What can hang from each mark:
Y: P W
C: P W
M: W
W: C M Y
P: C Y
E: C Y
S: E

Each row was made from one small tree. The marks that hang from a mark follow it in brackets, in alphabetical order. Every link used is in the known rows. Write each row's tree.
Known rows:
M{W{C Y{P}}}: [ -9.2 -59.2  -4.0  -8.7  36.0 -16.1  19.3  45.8  22.7  -5.8 -13.2  29.8
  11.4  23.6 -28.3   0.2  -0.4  -1.7  -7.8 -32.2]
M{W{Y}}: [ 17.1 -43.1   3.8 -17.2  29.4 -22.0  -6.3  29.1  38.2   4.6  -9.4  -5.4
  45.6  25.1  -2.6   6.7 -24.0  -3.0   6.3 -22.3]
Y{P{C}}: [ 18.6 -18.7 -16.5 -14.0  -5.2 -24.9  15.7   1.2 -10.0  23.0   0.7 -25.8
   0.8  11.5   3.3  30.6 -17.9   9.5 -13.3 -11.3]
S{E{C Y{W{M}}}}: [ 13.6  -2.8   4.5 -45.2   2.2   4.3  28.3  33.7  67.1 -11.5   7.3   4.1
  53.5 -25.8 -46.3  18.1 -25.0 -26.7   4.7  33.8]
P{C}: [ 26.9  -4.3  -9.9 -20.2  -1.6 -31.8   9.1  -2.9  -0.4  31.2   2.1 -46.3
  18.6  20.5  16.5  33.0 -19.0   2.6  -3.5 -12.2]
M{W{C}}: [  8.3 -14.0 -18.6 -17.6  37.7 -35.9  -3.4  29.0  19.1  13.8 -12.3  10.1
  16.3  36.5 -14.7   8.2 -15.5  10.4  -2.6 -27.1]
Y{P{C{W}}}: [  8.3 -12.8   0.0  -9.2  -5.1  -6.3  11.2 -10.2 -16.5  16.0 -26.4 -20.9
 -14.3  14.3  -6.2  39.1 -27.0  14.4 -11.2  -8.7]
M{W{C{P}}}: [  1.7 -15.3 -13.6  -7.4   3.7 -75.9 -13.3  32.4  43.5  21.2 -34.6  20.3
   7.5  36.6 -32.2  17.0 -16.2  14.7   8.8 -22.4]
C{P{Y} W{M}}: [  7.9  -0.4  20.8  -3.8 -15.3  -6.3 -41.3  28.0  13.2   9.2 -64.6 -24.6
   5.5  35.9 -14.9  44.2  -4.5   9.3  -7.1   7.0]
E{C Y{W{M}}}: [ 10.1   1.8  21.1 -36.7   0.3  -7.7  13.7  38.1  64.0  -2.9  -2.2   0.0
  33.7 -19.4 -58.7   9.4 -16.2 -23.2  -7.9  17.1]
Y{W{C}}: [-11.5 -15.4   0.7 -25.4  42.4  -6.0  16.7  27.3  30.4   8.5  -7.8   3.8
  28.8   2.1  -6.9  13.9  14.8   0.9  -3.9 -30.3]
E{C{P{Y{W}}}}: [ -8.7  -2.5 -15.3 -14.4 -18.1 -65.9  -9.7  23.8  47.2  12.6 -32.7  -3.8
   1.4   9.0 -34.8  15.4 -35.3 -12.3  19.3 -23.2]
S{E}: [ 27.1  -0.1 -33.9 -33.0  25.3 -14.2  -0.2   8.8 -12.3  11.4   5.6 -22.4
  57.9  -0.2  35.0  30.8  -9.6   9.3   2.0  12.6]
W{C M}: [  8.1  -6.9   4.0 -22.5  30.5   2.5  -1.7  50.2  -6.7  14.5  -4.1 -13.2
  36.3  16.5  -3.0  22.9  41.3   4.8 -20.1   7.1]
S{E{Y{P W}}}: [ 11.0 -19.7  -4.7 -35.7  16.5  10.6  30.7   8.4  47.4 -19.2  -5.6  17.1
  38.6 -28.9 -23.6  19.7 -28.1  -4.6 -11.8   5.8]
W{M Y}: [ 17.0 -36.2  25.5 -21.6  22.8  18.2  -3.5  51.1  13.8   5.7   1.1 -29.2
  61.9   4.9  10.7  22.7  31.3  -7.9 -12.0  12.1]
P{Y{W}}: [  5.2 -13.3  -0.9 -21.6  29.7   5.0  -8.6  14.8  28.5   2.8 -21.2 -22.8
  24.3  17.8   6.2  17.4 -24.0  -5.8  -2.4 -36.4]
E{C{W} Y{P}}: [  5.4  18.1 -11.3 -22.8  -7.2 -32.4   9.2   4.8 -15.2  -4.0 -26.7  17.9
 -14.4 -18.3 -48.4  13.1 -26.2  -0.5 -25.8  10.7]
C{P}: [ 17.1   2.1 -12.2 -15.0  -9.1 -64.0 -25.2  17.3  14.3  27.5 -23.4 -15.8
  31.0   4.5   7.9  30.4   1.2  16.5   0.3  -0.8]
S{E{C}}: [ 19.5  10.9 -55.2 -35.8  12.1 -43.7   9.2  14.6 -18.0  15.2  15.9 -13.2
  45.7  -9.4  14.2  17.9 -21.1  -3.9  13.9  17.1]
C{W{M}}: [ 15.3   2.0  18.4 -20.2  20.8  26.2 -22.4  26.4  -7.4  10.1 -28.8 -22.9
  34.6  13.5   2.7  36.5   8.2  11.6 -14.0  16.5]
P{Y{W{M}}}: [  9.0 -20.1  21.6 -21.8  24.9  34.1 -14.5  39.6  43.1  -1.6 -20.7 -27.4
  35.3  21.0  -8.3  22.5  -7.4 -10.0  -7.8 -15.4]
S{E{C Y{P W}}}: [  3.7  -8.7 -23.4 -38.6   1.8 -19.1  40.3  13.0  40.9 -15.9   4.2  26.4
  24.7 -37.8 -46.2   8.7 -40.2 -16.3  -0.1  11.2]
P{C Y{W{M}}}: [ 11.3 -28.8  31.4 -17.5  -0.3  25.5   8.6  22.6  55.7   9.7 -16.6 -47.5
  14.3  35.9 -13.7  33.5 -28.8 -18.3   0.6 -19.9]

Write each row's tree:
[ -0.7 -47.3   2.6 -15.2  40.9 -23.3  12.7  41.2  34.3   1.9 -10.7  12.0
  26.7  30.7 -14.7   2.9  -2.0  -7.2   0.6 -31.6]	M{W{C Y}}
[  9.6 -50.9   2.9 -10.7  -2.8 -12.2  30.8  15.0   2.0  11.5   1.8 -25.4
  14.1   6.7   3.9  24.9  -2.3  -6.6  -8.7 -14.9]	W{Y{P{C}}}
[-10.0 -23.3  21.2 -19.4  35.5  31.3   3.1  49.0  38.1  -3.8 -23.9 -10.9
  18.4  29.1 -22.3  18.7  15.7 -11.7 -12.9 -26.1]	P{Y{W{C M}}}
[ -1.8 -44.7  34.1 -10.6  19.1  45.5  -0.4  42.8  -2.8  -9.3 -28.4  -2.9
  29.8   1.1 -11.9  28.9  21.7   2.5 -19.8  13.8]	C{W{M Y{P}}}
[ 10.2 -24.5  19.4 -23.0 -11.0  -9.7  38.7  -3.2  58.6   0.6 -11.5  -5.1
  -2.4  -9.3 -42.9  23.1 -36.3  -9.7 -16.9 -16.1]	E{Y{P{C} W}}
[-14.6 -25.3  28.8 -15.2   5.8 -14.6   1.2  55.3  68.3  11.2 -28.3   8.8
  29.7   7.8 -37.2  29.2  27.4   1.9   3.2  -1.8]	Y{W{C{P} M}}
[ 17.0  12.9 -25.8 -27.7  -9.0 -54.2  12.9  16.0  -9.2   3.1  -1.2  11.3
   1.8 -22.3 -40.2   4.1 -17.6  -5.1 -26.7   9.1]	E{C Y{P}}
[  0.1 -40.5  23.1 -19.0  33.4  16.6  13.3  61.4   7.8   3.2  -1.2 -12.7
  45.4  12.5  -3.3  17.0  53.7 -11.8 -17.1   2.2]	W{C M Y}
[  0.8 -32.9  42.8  -6.0  -8.8   0.6 -19.4  41.7  32.9   6.3 -48.3 -14.1
  35.5   9.6 -15.6  40.7  22.0   1.5   0.2  20.5]	C{P W{M Y}}
[ -8.4 -54.2  18.1 -12.9  29.9  22.7  21.3  66.2  -1.8  -5.1  -3.9   7.4
  29.2   4.0 -15.1  15.2  54.0  -5.1 -25.7   2.2]	W{C M Y{P}}
[ 28.3  22.5 -39.2 -41.1  -0.9 -49.6  20.6   7.4   6.0   2.7  10.5  -4.7
  37.9 -18.8 -15.4  15.0 -30.7 -14.0  -5.1  27.2]	S{E{C Y}}
[ 18.1  -8.8  25.7 -15.7  -3.1  22.1  -0.1  10.4   7.3  21.2 -23.6 -43.7
  13.5  26.4  -5.2  47.6 -11.1   5.5  -6.4  12.5]	P{C{W{M}}}
[ 11.8 -58.7  28.3 -11.2  -7.7  17.6  25.2  38.4  14.4   7.9   1.4 -29.9
  23.6  11.4  -9.0  30.2  11.4 -11.2 -13.2   6.5]	W{M Y{P{C}}}
[  6.6 -31.1  38.5 -16.8  23.2  40.8  -7.8  37.9   6.7  -0.4 -26.1 -22.7
  46.3   8.2   3.7  32.3  22.6  -4.7 -11.9  14.3]	C{W{M Y}}
[ 14.9   0.2  -0.5  -9.1  -1.5  -3.1  -3.6 -16.8 -13.0  16.9 -40.4 -49.7
 -17.7  45.4   7.1  40.1 -42.7  -1.3  -6.7 -26.6]	P{C{W} Y}
[ -7.3 -47.6   6.7  -4.1   8.4 -61.7   1.2  43.3  58.8   9.7 -31.7  21.0
  18.0  33.4 -31.9  12.1  -2.0  -1.8  12.9 -24.9]	M{W{C{P} Y}}
[ -0.7  19.6 -19.1 -11.9 -22.7 -72.9 -19.0  10.8  -0.2  24.6 -41.1  -1.4
   1.0   1.6 -26.1  29.3 -16.1  11.1  12.5   9.5]	E{C{P W}}
[ -0.5  -3.2  -7.1 -30.7   0.1 -32.8  26.8  19.7  38.7  -7.2  -5.0  23.7
   6.6 -31.7 -58.9  -0.2 -28.6 -13.1 -14.5  -5.6]	E{C Y{P W}}
[-19.9 -28.3  -5.4 -20.0  38.5   0.8  24.6  32.8  19.9  -1.3 -10.2  22.3
  12.5  -7.1 -19.9  11.0  16.2   7.2 -13.1 -28.7]	Y{P W{C}}
[ 31.2 -13.0 -17.1 -28.0 -16.6 -16.3  40.8 -12.5  14.1   2.0   1.7 -14.6
  11.4  -4.6 -11.9  35.0 -40.5  -5.4 -15.6  13.9]	S{E{Y{P{C}}}}
[-17.1 -36.1  18.8 -20.1  33.3  28.3  19.3  56.5  31.3  -4.4  -8.7  20.2
  22.0  -2.5 -33.1  16.7  31.4   3.2 -16.5  -6.1]	Y{P W{C M}}
[-17.1 -16.0   5.5 -15.0   8.7 -42.2   5.4  32.2  55.0  14.8 -30.7  11.3
  17.9   1.6 -23.5  23.6  14.5   7.6   7.2 -23.3]	Y{W{C{P}}}
[ -0.9  20.6 -21.3  -6.9 -22.7 -68.2 -26.2   9.8  -6.1  16.5 -55.8 -10.1
 -20.0  22.9 -27.1  27.0 -31.0   0.4   7.8  -6.9]	E{C{P{Y} W}}
[ -0.5  -0.4 -16.5  -6.1  -0.8 -57.5 -14.9  25.7   0.3  17.8 -40.5  -9.9
  -6.1  35.8  -6.0  25.1  11.6   4.3  -8.9 -27.2]	W{C{P{Y}}}
[  8.6  11.0  10.9 -23.1 -11.4  -3.5   5.7  28.6  -1.0  -7.0 -27.7  15.0
  -3.0 -13.8 -61.7  17.1 -11.9  -3.2 -28.2  33.2]	E{C{W{M}} Y{P}}
[ -4.6 -36.8  12.4 -10.6  23.4  14.7   5.5  17.5 -18.9  -5.2 -28.3   1.1
  17.7  -2.8   0.5  23.2  11.0   6.0 -14.9  -7.7]	C{W{Y{P}}}
[ -8.0 -23.5  23.6 -25.9  37.9  25.6  11.1  51.7  43.6   3.6  -7.4  -1.6
  39.3   5.1 -19.7  20.2  31.3  -3.8  -8.3  -8.7]	Y{W{C M}}
[ -1.3 -24.1  18.6  -5.9  -4.9 -29.7 -13.3  16.0  19.6   9.6 -48.8  -9.0
  24.8   4.8  -1.9  34.7   6.2   5.3   4.4  -3.0]	C{P W{Y}}
